Each row was made from one small tree. Brackets hold a mark, then the marks that hang from it, in alphabetical order. Every link used is in the known rows. Write each row's tree.
Known rows
(P (H C)): [-0.77 -0.60 -0.58  2.16  3.65  1.67 -0.45 -0.45  2.41 -1.21 -2.54 -1.09
  0.45 -1.79 -0.73 -4.43  2.28  0.29  0.50 -0.05  0.70 -0.12 -1.56]
(C (F M U)): [-1.10  2.73 -1.38 -0.19  2.45  1.75 -2.29 -1.28 -1.13  0.02  3.63 -0.59
  0.19  0.68 -0.72 -1.38  2.31 -0.62  0.08 -1.28 -0.20  2.34 -1.80]
(M (F C L (U W)) (P H)): [ 0.99 -2.07 -1.50  0.16 -0.18 -0.95  3.30 -2.30  4.25  0.63  2.10 -1.40
 -1.16 -1.32  2.43 -0.35  0.93  1.85  0.38 -2.35 -1.79 -3.31  0.88]
(C F): [-1.83  1.46  0.09 -0.10  0.75  2.03 -2.43 -0.30  1.28 -0.53  0.47 -0.53
  1.47 -0.69  0.64 -3.48  2.16  0.16  1.28 -0.89  1.10  3.37 -1.26]
(P (H (C (F U))) M): [-1.11 -0.22 -2.89  2.37  5.00 -0.13 -2.50 -1.03  4.66 -0.01  3.21 -2.29
 -0.25 -0.23  0.45  0.02  2.23 -3.20 -0.78 -0.35  0.59 -0.31 -1.15]
(F L U): [-1.44  0.03 -1.21  0.99  1.17  2.61 -0.38 -1.00 -2.37 -0.54  1.46 -1.35
  0.33  0.18 -1.50 -0.03  3.24  1.53  0.40 -0.95 -0.59  1.53 -1.58]
(F C L (M P) U): [ 0.97  0.68 -1.86  0.41 -1.01  2.30 -0.18 -0.85 -0.86 -0.58  3.43  0.82
 -1.66 -0.18 -1.21  1.74  3.35  3.80 -0.24 -2.04 -2.38 -3.06 -1.35]
(C (F L (M (P H)))): [-0.24 -0.80 -1.85  0.27 -2.07  0.04 -0.19  0.35  4.33 -0.23  3.43 -0.02
 -0.45 -1.06 -1.36 -0.56  0.92  0.73  0.56 -1.26 -0.30 -2.21 -0.27]
(U (F M) W): [ 2.04 -0.46  3.36 -1.15  4.33  1.09  0.07 -2.08 -2.12  0.14 -1.54  0.45
  1.03 -0.63 -2.18 -3.02 -0.25 -1.13  2.28  0.12  1.45  2.10 -0.97]
(P H M): [-0.63 -1.59 -1.29  2.68  2.69  0.71 -1.46 -0.46  4.39 -1.74 -0.77 -1.63
  1.19 -1.64 -1.08 -1.29  1.68 -0.52  0.51 -0.06  0.82  0.26 -1.44]
(H (C F)): [-1.37  1.35  0.58  0.72  2.40  2.18 -2.84  0.08  1.37 -0.42  0.05 -0.03
  0.63 -0.81  0.15 -4.09  2.52 -0.42  0.83 -0.82  1.31  1.79 -1.57]
(W (U (F L (M P)))): [ 0.57  1.91  2.60 -1.65 -1.29  0.77 -1.02  1.37  0.35  0.82  1.18  2.00
  0.02 -1.06 -3.92  1.25  0.37  1.82  1.29 -0.50 -0.17  0.59 -1.47]
(F C L U): [-1.11  0.19 -2.00  0.87  0.37  2.92  0.34 -0.91 -1.61 -0.71  2.30 -0.44
 -0.76  0.32 -0.13 -0.56  4.55  2.63  0.12 -1.49 -1.93  0.16 -1.65]
(U (F C L) W): [ 1.23 -2.02  2.21 -0.96  1.37  1.48  1.95 -1.36 -1.01  0.24 -0.24  0.54
 -0.02 -0.44 -0.41 -2.35  1.75  0.49  2.33 -0.30  0.01  0.83 -0.28]
(F C L (M (P H)) (U W)): [ 2.18 -1.68 -1.19  1.16  1.39  0.05  2.64 -1.98  1.10  0.10  3.06 -0.98
 -1.67 -0.30  0.10  0.75  0.80  1.47 -0.02 -1.40 -2.31 -3.89 -0.33]
(W L (U (F C))): [-1.73  3.92  1.92 -1.29 -0.65  0.52  0.56 -0.72  2.30  0.43  0.35  1.94
  0.54 -0.82 -0.91 -3.91  2.67  2.27  1.15  0.07 -0.81  4.33 -1.68]
(C (F L (M P) U)): [-0.25  1.13 -1.57 -0.38 -1.13  1.18 -1.64 -0.55  0.03  0.42  5.23  0.01
 -0.65  0.33 -1.19  2.13  1.75  1.08  0.00 -1.87 -0.74 -0.90 -0.73]
(M (F C) P): [ 0.09  0.95 -0.23 -0.94 -2.39  1.49 -0.86 -0.83  4.24 -0.84 -1.21  1.18
  0.09 -2.68  2.00 -2.64  2.62  4.37  1.02 -2.61 -0.50 -1.38 -0.32]
(U (F C) (W L P)): [ 1.17  1.37  4.03 -1.36 -0.37 -0.43  2.02 -4.60  1.11 -0.23 -1.51  1.14
  0.68 -0.94  1.97 -3.45  0.86  1.09  1.96  0.95 -0.53  3.10 -0.98]
(W L (P H (M F)) U): [-2.02  2.90  1.88  1.41 -1.99 -2.76  0.13 -1.30  8.99 -0.93  0.76  0.07
  0.93 -1.94 -0.35 -2.41 -0.02  0.23 -0.10 -0.23 -1.12  3.12 -2.50]
(P H): [-1.25 -0.46 -1.18  1.35  1.90  1.49 -0.10 -0.84  2.29 -1.29 -1.90 -1.59
  1.32 -1.75 -0.21 -3.76  1.97  0.86  0.96 -0.12  0.50  1.40 -1.21]
(H (C F) P): [-0.68  1.63  0.42  0.99  3.85  2.02 -3.90  1.34  2.83  0.15  1.24 -0.68
  0.11 -0.96  1.26 -4.45  1.61 -0.96  0.82  0.03  0.74  0.48 -1.14]

Write each row's tree
[ 0.99 -2.39  2.27  2.66  2.17 -1.41 -0.31 -1.11  5.07 -0.58  1.99 -1.47
 -0.23 -0.50  0.56 -0.40 -0.55 -3.91  0.57  0.47  0.21 -0.77 -1.47] | (U (W (P (H (C (F L))) M)))
[ 0.08 -0.27 -0.33  1.09 -0.79  3.09  0.35  0.44 -0.91 -1.70  1.77  1.64
 -1.04 -0.14 -2.83 -2.91  3.69  2.91  0.66 -1.64 -1.74 -0.93 -2.30] | (F C L M)
[ 0.75 -0.98 -2.32  1.94  1.98  0.77  0.32 -0.81  1.24 -0.25  2.25 -0.63
 -1.67 -0.82 -2.44  1.18  1.83  1.28 -0.72 -1.06 -1.17 -4.42 -1.09] | (F L (M (P (H C))) U)
[-0.50  0.50 -1.08  1.23  3.19  0.84 -1.17  0.01  3.28 -0.55  1.42 -0.12
 -0.43 -0.79 -1.43 -4.75  1.71 -1.51  0.20 -0.62  0.42 -0.41 -1.64] | (P (H (C (F M))))
[ 1.19  0.12  0.82 -0.17  0.93  0.29 -0.46 -1.50 -0.73  1.02  4.60 -0.74
 -0.37  0.67 -0.28  1.69 -0.33 -0.32  0.57 -1.72 -0.31 -0.64 -0.23] | (C (F L (M P) (U W)))
[ 1.78 -0.73  1.55  2.22  7.69 -0.16 -2.31 -0.83  3.44  0.66  1.70 -2.04
 -0.44 -0.83  0.90 -1.39 -0.30 -2.64  0.21 -0.84  0.37 -1.54 -0.73] | (H C (P (M (F (U W)))))
[ 0.70  0.44  0.28  1.65  3.48 -1.17  0.30 -2.33  5.61  0.42  4.09 -1.02
 -0.75 -0.38  1.91 -2.40  0.74 -0.07  0.02 -1.14 -1.49 -0.69 -0.12] | (H (P (M (F C (U (W L))))))
[ 0.17 -0.61 -0.51  1.71  1.83  1.02 -1.07 -0.63  4.15 -0.83 -2.77 -0.89
  0.34 -2.75  0.27 -2.04  1.39  1.73  0.44 -0.36  0.81 -2.23 -0.68] | (M (P (H C)))
[-0.14  0.38  2.71  1.49  0.54 -1.25  2.48 -4.26  3.10 -1.17 -2.13 -1.48
  1.54 -1.35  1.36 -4.30 -0.60  0.37  1.16  1.01 -0.28  2.84 -1.32] | (U (W L (P H)))
[-0.83  0.30 -1.14  0.85  2.46  0.74 -2.21 -1.55  2.44 -0.59  1.37 -1.05
  0.66 -0.91 -0.48  0.08  2.36  0.02  0.08 -1.86  0.37  1.09 -1.30] | (P (M (F U)))
[-0.53 -1.69 -0.77  1.19 -1.60  1.32 -0.36  0.42  4.34 -1.52  2.09  1.08
 -0.68 -1.20 -1.27 -1.49  3.49  1.90  0.60 -2.52 -0.95 -1.37 -1.28] | (P (M (F C L)))
[-0.95  0.09  0.18  1.22  2.07  2.03 -2.62  2.17  2.43  0.21  3.08 -0.46
 -0.61 -0.40 -0.08 -3.25  1.99 -0.67  0.80 -0.16  0.09 -0.66 -1.02] | (H (C (F L)) P)
[ 0.27  1.04 -1.03  0.39  0.65  1.35 -2.08 -0.30  0.16  0.53  4.72  0.40
 -1.51  0.26 -1.60  1.48  2.04  0.54 -0.41 -1.79 -0.56 -2.41 -1.10] | (H (C (F L (M P) U)))
[-0.60  1.32  0.61  0.01  1.35 -0.23  2.64 -3.99  1.94  0.15  1.57 -0.31
 -0.09 -0.23  1.79 -4.59  1.92  1.84  0.43 -2.06 -1.32  1.88 -0.36] | (M (F C (U (W L))))
[-0.91  0.23  0.24  2.53 -0.72 -1.17 -0.14 -2.94  6.07 -2.13 -0.31 -0.78
  1.13 -1.63 -0.23 -1.34  1.13  0.47  0.17  0.96 -0.37  1.44 -1.96] | (W L (P H M))
[ 1.65 -0.37  4.32  1.93  2.67  0.45 -1.96 -2.43  0.96 -1.67 -2.12 -1.07
  1.73 -1.13  0.78 -0.22 -0.55 -1.13  1.34  0.40  0.72  2.31 -2.39] | (U (W (P M)))
[ 0.28  1.21 -0.65  0.43  1.55 -2.25  1.43 -3.76  3.97  1.01  4.12 -1.50
  0.04 -0.03  0.79 -1.12 -1.02 -0.60 -0.05 -0.76 -0.33  0.02  0.47] | (C (F (M (P H)) (U (W L))))
[ 1.92 -0.21 -1.48 -1.37  0.05  0.33  0.46 -1.44  3.60 -0.18 -0.23  1.28
 -0.75 -2.28 -0.08 -1.23  1.85  1.99  1.07 -0.30 -0.53 -2.78 -0.12] | (U (F C (M (P H))))
[-0.16 -1.08 -1.33  1.77  2.50 -2.29  2.84 -3.97  6.82 -0.15  2.97 -1.44
 -0.48 -0.64  1.35 -2.61  1.24 -0.34 -0.30 -1.52 -1.28 -0.49 -0.13] | (P H (M (F C (U (W L)))))
[-1.06  0.87 -1.42  1.18  3.51  1.82 -2.53  1.04  0.97  1.01  4.95 -1.59
 -1.12  0.51  0.46 -1.19  2.42 -1.17 -0.02 -0.32 -0.62 -0.54 -0.99] | (H (C (F L U)) P)
[ 1.01 -3.14  2.10  1.67  0.11 -1.82  1.55 -1.95  5.61 -1.18  0.14 -1.35
  0.42 -1.63  0.12 -0.80 -0.91 -1.56  1.08 -0.57 -0.30 -0.49 -1.04] | (U (W (P H (M (F L)))))
[ 0.14  2.47  2.07 -0.37 -0.29 -0.85  2.39 -5.27  1.98 -0.22  0.90 -0.06
 -0.08 -0.49  3.24 -3.43  1.35  1.88  0.39 -1.28 -2.14  2.46 -1.25] | (M (F C (U (W L P))))
[-1.15 -2.50 -1.58  2.82  1.80  0.10 -1.36  0.95  5.69 -0.75  3.24 -0.96
 -0.46 -0.60 -1.74 -1.05  2.15 -2.43  0.08 -0.52  0.67 -1.56 -1.05] | (P (H (C (F L))) M)
[-2.24  0.82 -1.76  0.10  0.39  1.82 -1.17 -0.66 -0.71  0.26  4.00 -1.36
  0.26  0.80 -0.16 -0.18  2.99 -0.12  0.44 -1.27 -0.29  2.32 -1.01] | (C (F L U))
[ 0.55  0.65  0.66  0.85  4.10  1.99  0.41 -2.60 -2.07 -0.15  0.07 -1.51
  0.20  0.05  2.03 -2.14  2.19  0.87  0.68 -1.04 -0.87  1.68 -1.28] | (F C (U W))
[ 0.69  0.39  4.41  2.26  1.00 -0.75 -0.40 -3.66  2.56 -1.61 -0.99 -0.54
  1.68 -0.87  0.03 -1.29 -0.50 -0.25  1.04  0.59  0.35  2.92 -2.00] | (U (W L (P M)))
[-0.55 -0.50 -1.24 -0.18 -1.07 -0.15 -0.01 -1.09  6.28 -0.58 -1.94 -0.70
  0.89 -3.21  1.22 -2.61  0.88  2.42  1.01 -1.67  0.55 -1.31  0.23] | (M F (P H))
[-1.52  0.18 -1.15  1.23  2.86  0.92 -1.22 -0.16  4.01 -0.42  0.07 -1.17
  0.32 -1.20  0.56 -4.57  2.04 -1.34  0.51 -0.33  0.99  0.71 -1.02] | (P (H (C F)))
